(in the rows, 128 means zero)
Known rows, with every step that occurs
G > T > B > S > X: [170 123 102 141  82 174 135 139 104 101 133 146 195 124 119 176 110 121
 138 134  83 158 104 126  94 105 125 131  76 153 139 101 117 160 154 122
 176 182 131 132 178]
P > X > M: [116 163 127 130 146 136 157  92 110 144 108 111 113 130 136 121 126 138
 115 146 124 115 149 130 159 140 123 123 134  55  96 116 115 155 150 125
 154  89 133 146 132]
B > S: [117 128 130 122 147 184 102 115  83 127 126 150 135 127 126 111 114 122
 134 180 124 141 110 135 133 123 116 129 127 137 116  98 122 114 150 126
 130  99 142 137 112]
F > B > E: [149 146 120 128 164 163 124 161 129 145 139 120 100 113 129 139 115 106
 125 190 145 141 155 117 164 152 109 145 130 148 120 181 116  79 136 141
 125 109 113 129  95]
S > X > M: [117 180 119 134 138 141 152 147  89 133 113 128 107 132 152 158 131 141
 125  96 119 113 162 122 121 122 122 126 128  80 120 115 120 155 126 124
 127 120 123 138 122]
G > T: [117 129 125 128 135 159 122 156  84 111 141 130 138 128 104  97  98 140
 128 174  82 132 116 134 118 133 113 133  94 121 136 100 142 162 142 124
 141 150 134 147  82]
Z > S > B: [109 161 143 129 132 132 107 111 109 128 117 137 140 126 142 119 120 125
 133 106 136 138 102 123 129 144 118 149 147 143 143 137  85 135 153 119
 133 150 128  96  82]
P > X > S > B > F: [160 121  93 129 111  64 135  83  94 109 115 104 150 129 102 224 105 115
 118  93 121 115 129 122 136 130 129 136 166 103 109 147 141 107 127 140
 163  90 133 114 147]
Z > S > X: [104 154 128 135 125 118 151  93  60 125 109 136 139 125 134 156 130 140
 134  97 147 138 110 118 100 141 130 140 112 123 149 124  76 151 156 115
 156 111 123 120 102]
S > B: [122 176 133 127 154 143  95 132 112 131 130 139 125 130 130 118 118 122
 124  94 116 127 135 123 122 138 110 139 142 111 135 147 111 139 122 131
 127 193 126 100  74]
B > S > X: [130 155 104 126 130 162 128 104  54 116 112 152 154 128 120 169 124 125
 135  97 126 139 120 125  96 115 123 130 119 125 130 104 102 131 141 129
 150 109 132 124 126]
C > V: [ 94 135 191 121 148 125 114 153 112 136 138 147 103 139  91 130 129 129
 123 158 128 137 157 128 154 134 121 129 114 126 122 150 104 126 129 136
 112 106 113 158  54]
X > M: [103 158 140 127 154 162 129 158 113 139 123 125  88 133 156 104 124 137
 121 177 117 115 150 131 162 129 115 124 134  94 108 109 131 143 137 124
 107 108 131 151 108]
M > X > S > B > E: [129 120 107 126 120 102 113 130 215 122 124 129  83 103 129 214 127 106
 127  82 152 124 163 118 138 121 119 139 165 112 118 172 102 139 115 136
  96 111 121 116 127]
P > X: [112 157 123 128 151 122 142  63  83 141 116 120 128 126 104 124 119 134
 117 136 131 128 132 126 128 152 123 128 117  64 115 131  96 150 152 130
 173 120 126 130 102]
T > B: [123 128 151 139 141 159 106 142 135 141 145 136 111 125 135  93 125 121
 124 191 112 143 126 124 145 140 117 128  96 121 122 149 102 149 137 125
 136 203 119 129 127]
G > T > B > S: [155  97 128 134  98 194 108 154 127 106 141 143 177 125 127 121  99 118
 135 216  84 161  89 136 130 112 118 130  83 167 123  96 130 148 163 120
 156 169 139 143 164]
B > S > X > M > C: [132 154 103 127 114 166 148 129 167 111 103 141 130 128 186 170 137 133
 133 132 123 118 113 137 114 101 127 115 145 146 122  75 114 118 129 117
 120  77 151 144 177]
P > X > M > C: [116 154 125 129 137 124 162  88 200 136 108 109 106 126 165 111 136 144
 116 169 125 104 122 138 146 138 126 116 144  89 104 102 105 136 138 116
 138  89 146 149 155]
F > B > T: [148 142 132 121 155 151 119 174 119 139 147 119 148 126 127  57 120 128
 135 189 149 119 138 123 131 136 138 145 141 178 118 108 155  71 120 137
 125 102 125 139 102]
S > X: [114 173 114 133 146 129 139 118  61 129 123 137 122 130 118 150 130 137
 128  87 119 126 144 119  95 134 123 130 107  90 137 135 103 151 124 127
 145 151 118 123  92]
X > S > B > T: [122 108  95 121 128 107 109 142 110 124 134 123 151 128 118 151 112 130
 129 105 132 108 137 126 128 114 139 135 169 146 109 117 156 101 105 134
 118 118 130 115 120]
Z > S > B > T > G: [161 124 123 126 111 124 119  79  73 150 104 121 176 128 161 105 149 124
 141 156 182 125  83 127 118 150 151 147 162 175 141 114 111  95 141 124
 139 150 118 117 105]
B > T: [116 137 118 120 152 145 107 123  70 132 133 124 146 130 118  90 120 141
 128 176 132 115 126 131 128 137 140 135 137 126 130  86 144 121 116 140
 126 122 135 158 103]
G > T > B: [139 111 136 140 113 163 120 169 136 115 151 130 146 125 120  97 104 128
 127 207  76 146 112 130 135 131 116 132  72 140 132 125 128 170 145 120
 149 210 126 140 127]
C > M > X > S > B: [111 115 171 121 117  82 112 149 252 115 135 137 110 126  78 137 128 123
 129  25 145  95 165 123 131 106 126 124 169 113 118 177 128 142 115 120
  97 114 118  73 143]
G > T > C > M > X > S: [114  23 162 124  89  78 148 165 165 100 146 118 139 127  99  99 120 135
 131  65 107 122 127 141 120 107 140 111 107 122 125 155 179 119 138 110
 127  59 134 124 166]
C > M: [104 141 169 122 157 137 113 130 118 135 136 133 122 139  67  94 118 135
 125 129 126 106 143 129 150 135 119 122 130  96 130 159 127 138 135 128
 127 135 120 108 105]
S > X > P: [101 173  95 135 131 138 158 144  88 132 141 134 110 130  88 143 127 139
 126  95 120 133 122 119 101 135 116 135 120 104 176 152 108 137 117 141
 133 155 112 108 104]
M > C > T: [ 95 135 131 126 153 124 115 114 206 128 138 141  95 120 129  68 131 136
 127 158 132 151 112 131 107 137 119 125  95 173 137  88 130 167 118 124
 102 149 144 130 111]

Rows
[140 170 114 122 143 140  92 125  91 132 132 127 161 134 124 117 120 131
 128 107 130 113 131 125 118 133 137 145 165 133 137 105 127 120 107 144
 127 178 131 123  96] : S > B > T
[173 133 105 141  73 187 149 169 128 105 121 136 180 128 155 190 113 125
 134 147  79 145 121 131 120  91 124 125  96 138 121  86 128 164 156 116
 161 152 135 147 211] : G > T > B > S > X > M
[116 120 107 131 128  83 140  86 125 130 117 119 137 122 100 171 113 122
 120  62 127 121 140 124 131 128 123 129 149  82  92 163 115 136 136 123
 162 115 123  89 123] : P > X > S > B
[112 168 110 132 128 117 160 126 205 122 115 134  94 126 157 137 144 145
 127  89 134 137 142 125  96 117 126 118 104 149 132  77 126 187 112 121
 102 128 139 132 152] : S > X > M > C > T
[101 146 140 127 147 156 130 155 203 129 124 124  82 130 185  86 133 138
 123 200 116 106 120 140 152 128 119 118 143 132 117  97 127 124 121 115
  96 106 148 152 129] : X > M > C
[110 166 164 127 117 107 160 163 195 123 117 137 102 140 148 177 155 140
 124 112 126 113 155 131 133 113 131 119 134 142 127 124  97 122 110 126
 105  87 124 167 119] : S > X > M > C > V
[126  79 158 127 123 122 130 147  52 117 144 116 172 142  93  77 109 137
 126  96  87 129 116 139 133 132 128 118  92 107 144 163 169 113 144 122
 155 123 131 124 117] : G > T > C > M
[159 117 132 136 116 110 106 119 224 108 147 126 115 124 145 122 129 118
 128 225 125 158  96 126 128 134 129 133  91 213 148  96 139 150 113 134
 111 192 145 150 178] : M > C > T > B > F
[106 120 120 128 137 113 110 152 130 127 135 135 112 125 118 150 110 121
 126  92 118 122 142 125 135 117 115 130 146 127 106 157 136 123 121 121
 118 130 125  94  93] : X > S > B
[ 96  39 177 124 116  74 134 135 167 120 138 123 104 127 113  91 141 127
 130  55 141 119 141 133 139 116 144 108 130  99 116 183 153  96 130 113
 107  44 126 112 159] : T > C > M > X > S
[129 118 133 129 148 139 127  97 103 159 123 138  97 124 123  72 150 122
 130 176 163 162 125 125 113 149 122 125  80 147 124 117 140 167 136 127
 119 166 113 122  86] : C > T > G
[151 117 125 123 104  79 107 149 201  90 132 125 110 122 134 196 122 114
 130  94 130 110 137 122 121 113 129 140 174 142 129 126 143 117 105 134
 100 101 134 125 138] : M > X > S > B > F
[166 129 137 137 125 138 104 141 114 117 144 121 124 131 138 144 118 113
 124 226 109 136 117 123 157 139 125 135 113 143 140 134 127 118 128 140
 136 180 129 156 146] : T > B > F
[172 136 109 123 133 139 105 103  78 153 115 124 160 133 145 102 148 120
 133 140 156 112 117 127 117 144 143 137 160 145 132 123 132 101 111 139
 131 190 114 120  93] : S > B > T > G
[147 114 103 127 120  90 107 149 101 104 132 120 128 131 122 202 101 113
 125 124 110 116 129 124 144 119 121 137 161 151 122 143 158  96 111 137
 118 109 134 117 122] : X > S > B > F
[ 99 144 137 125 146 138 131 141 233 131 128 131  77 124 162  82 134 139
 124 171 129 138 129 135 137 122 118 119 115 164 119  69 141 172 118 117
  81 119 149 144 136] : X > M > C > T
[ 88  95 143 125 127 108 130 149 203 116 136 138  75 114 124 114 130 130
 130 136 139 118 144 128 118 117 128 122 129 111 105 119 130 149 130 116
  97  72 127 135 121] : M > X > S
[124  94 122 124 145 125 116 113   7 140 133 114 154 134 160  69 131 135
 127 129 125 136 109 136 124 145 152 125 125 131 132 114 157  74 119 139
 138 109 138 161 113] : B > T > C
[152 104 119 123 141 146 123 104  52 158 119 120 141 130 139  77 149 131
 133 222 162 114 110 132 125 148 149 129 132 140 126 104 148 100 122 134
 133 141 116 156  99] : B > T > G
[169  84  83 126 107  81 151  57  88 153 101 103 170 124 118 162 142 118
 129 120 170 109 120 128 121 135 155 126 164 115  92 142 138  94 128 131
 165 113 114 109 148] : P > X > S > B > T > G
[135 165 106 127 123 177 143 133  81 124 102 143 139 133 155 181 129 131
 132 105 124 129 140 130 124 103 124 122 137 112 113  86 125 134 142 123
 134  75 137 141 159] : B > S > X > M
[157  75  93 124 118 110 119 125  90 149 119 118 148 124 140 134 142 118
 135 146 158 109 122 129 127 124 147 129 162 157 102 138 160  83 111 129
 126 132 114 113 123] : X > S > B > T > G
[114 167 114 132 128 133 159 144 180 124 112 126 101 130 179 139 143 143
 127 120 118 104 135 132 114 120 126 119 135 114 130 101 108 135 113 118
 118 116 135 143 140] : S > X > M > C
[162 173 119 126 135 123  92 132  86 107 131 124 142 139 129 172 110 115
 125 117 113 119 122 123 133 138 116 147 160 136 150 133 133 114 111 145
 130 170 135 126  95] : S > B > F
[118  84 174 117 133 101 118 137  26 138 136 125 157 143 130 107 142 131
 126 120 135 144 134 136 142 136 158 124 125 149 128 139 145  56 114 149
 127  79 126 185  87] : B > T > C > V
[132  83 175 125 104 106 129 145 150 105 142 122 152 133 105  69 127 135
 131  66 106 124 123 137 111 127 136 120 103 104 153 143 149 141 139 121
 133 119 133 132 138] : G > T > C > M > X
[138 140  91 139  94 158 141 124 158 129 146 154 143 119  87 158 132 119
 136 104 130 194 104 116 101 109 120 131  86 176 167 122 112 171 134 137
 134 187 117  96 196] : C > T > B > S > X > P
[126 113  86 129 134 117 112 132 117 132 126 122 104 110 119 226 106 108
 120 112 131 129 155 120 161 129 111 135 158 120 109 190 116 110 121 136
 116 119 120 106 114] : X > S > B > E
[144 123 123 131 125 110 175  52 210 160  95 111 100 122 166  91 168 130
 123 183 167 138 112 136 127 145 133 112 108 128 100  92 127 162 140 116
 134 114 130 138 161] : P > X > M > C > T > G
[140 139  98 140  96 176 141 138 124 128 143 149 149 125 107 164 131 117
 135 131 121 161  98 121 117 114 120 131 113 146 165 148  98 126 137 135
 146 176 116 105 187] : T > B > S > X > P
[143 132 112 134 119 119 172 106 191 145 100 129  93 125 181 122 175 133
 132 130 160 139 127 129  95 128 132 114 100 160 128  93 132 164 116 116
 110 144 120 132 151] : S > X > M > C > T > G
[102 109 171 125 120 108 135 142 177 131 154 124 104 136  93  51 148 133
 127  55 139 127 115 132 134 136 129 119 142  96 177 190 136  99 125 133
 105 109 118 102 144] : T > C > M > X > P
[126  90 152 118 140 109 116 112  33 141 135 111 171 145 107  70 130 139
 127  97 136 112 125 136 142 136 156 117 137 117 140 147 171  66 120 141
 136 102 132 135 136] : B > T > C > M
[134 113 136 121 116  87 113 127 241 122 127 126 102 113  76 211 124 108
 125  48 159 101 178 118 155 115 123 131 180 104 122 207 111 130 112 135
  95 107 116  88 157] : C > M > X > S > B > E
[132 153 124 145 109 124 153 139 252 129 127 133 100 121 172 137 150 133
 127 117 124 151 140 121 110 113 129 116  84 162 131  98 110 190 116 117
 111 193 130 127 198] : S > X > M > C > T > B
[119 100 151 118 110 102 133 130 156 129 154 113 141 139  91  50 147 141
 131  81 154 113 110 133 128 133 156 125 161 119 183 149 156  77 105 145
 106 100 127 128 169] : B > T > C > M > X > P
[109  96 172 127 150 117 119 119  53 143 136 121 135 142 110  68 127 128
 124  80 122 127 130 134 149 140 130 114 112  96 134 188 141  89 136 126
 135 118 127 112 114] : T > C > M
